Every row comes from one small tree of marks. Brackets hold a mark, then the marks that hang from it, in the order of their numbers. Every link used is in the known rows. Which tree was each row made from?
Known rows
[k920 k106 [k204 k749 [k825 k433]]]: -.06,-.02,-.02,.02,-.02,.05,.21,.15,-.20,.02,-.31,-.11,.08,-.14,.03
[k666 [k204 k749]]: -.13,-.15,.01,.00,.08,-.14,-.16,.09,-.10,.13,.15,.04,-.01,-.25,.03
[k25 k204]: -.20,-.14,-.04,-.12,-.05,-.23,-.22,-.35,.03,.01,.11,.17,.00,-.12,.05
[k106 k920]: .10,-.27,.04,-.08,-.04,-.13,-.17,-.05,.12,.06,.30,.18,-.07,-.22,-.06
[k433 [k825 [k666 [k204 k749 [k920 k106]]]]]: -.09,.13,-.01,.02,-.06,-.05,-.07,.29,.09,.00,.03,.14,-.19,-.07,-.03
[k106 [k920 [k204 [k825 k433]]]]: .02,-.21,.06,.08,-.17,.05,.06,.13,-.08,-.05,.00,.01,.04,.00,.05
[k666 k204]: -.21,-.31,.01,-.06,.00,-.20,-.23,-.01,-.08,.06,.18,.17,-.04,-.36,.17
[k433 [k825 [k204 k749 [k920 k106]] k666]]: .29,.24,.01,-.09,-.06,.05,.00,.00,.14,-.12,-.03,.05,-.18,-.02,.02
[k433 [k825 k204 k666]]: .10,-.14,.00,-.30,-.33,-.07,-.20,-.32,.09,-.18,.11,.19,-.17,-.23,.46
[k25 [k204 k749 [k825 k433 k666] k920]]: -.08,.36,-.05,.11,.00,.16,.12,-.23,.03,-.07,-.10,-.16,.15,.63,-.08
[k106 [k920 [k204 k749 [k825 k433 k666]]]]: .04,-.10,.05,.14,-.21,.16,.14,.25,-.06,-.05,-.04,-.10,.03,.29,.02
[k433 [k825 k666]]: -.11,-.15,-.08,-.37,-.37,-.13,-.22,-.32,.14,-.03,.13,.21,-.14,-.28,.36
[k825 [k204 k920]]: .28,.03,.03,-.07,.11,-.01,-.12,-.26,.08,-.04,.16,-.02,-.02,-.11,-.03
[k106 [k920 [k204 k749 k825]]]: .11,-.10,.09,.13,.06,-.03,.08,.43,.03,.08,.00,-.05,-.02,.02,-.28
[k825 [k666 [k204 k920]]]: -.15,-.10,-.01,.05,-.02,-.06,-.18,.05,.06,.00,.21,.08,-.07,.02,.04
[k204 k749 [k825 k433 k666] k920]: .07,.29,-.06,-.01,.01,.22,.16,-.19,.05,.02,-.06,-.22,.16,.38,-.01

Write each row's tree
.12,.28,-.02,-.02,.28,.03,.10,-.01,.13,.15,-.01,-.18,.11,.11,-.31
[k204 k749 k825 k920]
-.09,-.08,-.01,-.03,-.07,-.01,.07,.18,-.01,.03,-.16,-.11,.01,.05,.01
[k920 [k204 k749 [k825 k666]]]
.02,-.25,.09,.08,-.03,-.08,.00,.32,.05,.01,.03,.07,-.06,-.09,-.14
[k106 [k920 [k204 k825]]]
-.17,-.01,.00,.06,.06,.05,.05,.05,-.21,.04,-.04,-.07,.14,.00,.17
[k666 [k204 k749 [k825 k433]]]
.04,-.14,.08,.14,-.07,.02,.08,.44,.06,.01,.00,-.03,-.07,.20,-.17
[k106 [k920 [k204 k749 [k825 k666]]]]
-.09,.08,-.02,.16,.00,.11,.03,.12,-.11,.00,.01,-.02,-.01,.12,.03
[k825 k433 [k666 [k204 k749 [k920 k106]]]]
-.12,.08,.00,.11,.09,.08,.03,-.01,-.09,-.02,.01,-.05,.13,.09,.07
[k666 [k204 [k825 k433] k920]]
.05,.28,-.05,.05,.08,.20,.24,-.02,.02,.00,-.18,-.14,.10,.27,-.08
[k204 k749 [k825 k433 k666] [k920 k106]]
-.10,.08,-.03,.04,.13,-.16,-.09,-.14,.12,.00,.01,.15,-.05,-.03,-.25
[k25 [k204 [k920 k106]]]
-.12,.19,-.01,.11,.24,-.11,.06,.01,.12,-.02,-.14,.09,.00,.13,-.31
[k25 [k204 k825 [k920 k106]]]
-.06,.22,.01,.22,.24,.11,.18,.27,-.13,.03,-.14,-.08,.09,.09,-.13
[k666 [k204 k749 [k825 k433] [k920 k106]]]
.29,.13,.04,.05,.14,.08,.04,.02,.07,-.06,.00,-.04,-.09,.06,-.12
[k825 [k204 k749 [k920 k106]] k666]
.18,-.05,-.01,-.11,-.18,.15,-.02,-.38,-.13,-.11,.06,-.09,.06,.07,.37
[k825 [k204 k749] k433 k666]
-.09,.04,.01,.16,.14,-.02,-.03,.32,.02,.05,.05,.04,-.10,.02,-.17
[k825 [k666 [k204 k749 [k920 k106]]]]
.10,-.20,-.01,-.16,-.27,.10,-.10,-.48,-.11,-.19,.09,.03,.02,-.05,.51
[k825 k204 k433 k666]
.14,.16,-.03,-.03,.23,-.04,.02,.01,.10,.16,.02,-.03,-.01,-.16,-.32
[k204 k749 [k920 k106]]
-.05,-.06,.01,.03,.12,-.08,.14,.34,-.07,.09,-.28,-.04,-.02,-.24,-.16
[k920 k106 [k204 k749 k825]]
-.14,.12,-.01,.01,.15,-.12,.00,-.10,.02,.05,-.08,-.01,.09,.15,-.14
[k25 [k204 k749 k825]]
-.03,-.17,-.01,-.05,.00,-.13,.00,.19,-.08,.12,-.13,.01,-.07,-.39,-.11
[k920 k106 [k204 k749]]
-.14,-.09,-.06,-.17,-.19,.08,.04,-.33,-.04,-.07,-.05,.00,.11,.06,.36
[k204 [k825 k433 k666]]
.27,.07,.00,-.08,-.03,.13,-.05,-.45,-.04,-.11,.12,-.09,.08,-.02,.16
[k825 [k204 k920] k433]
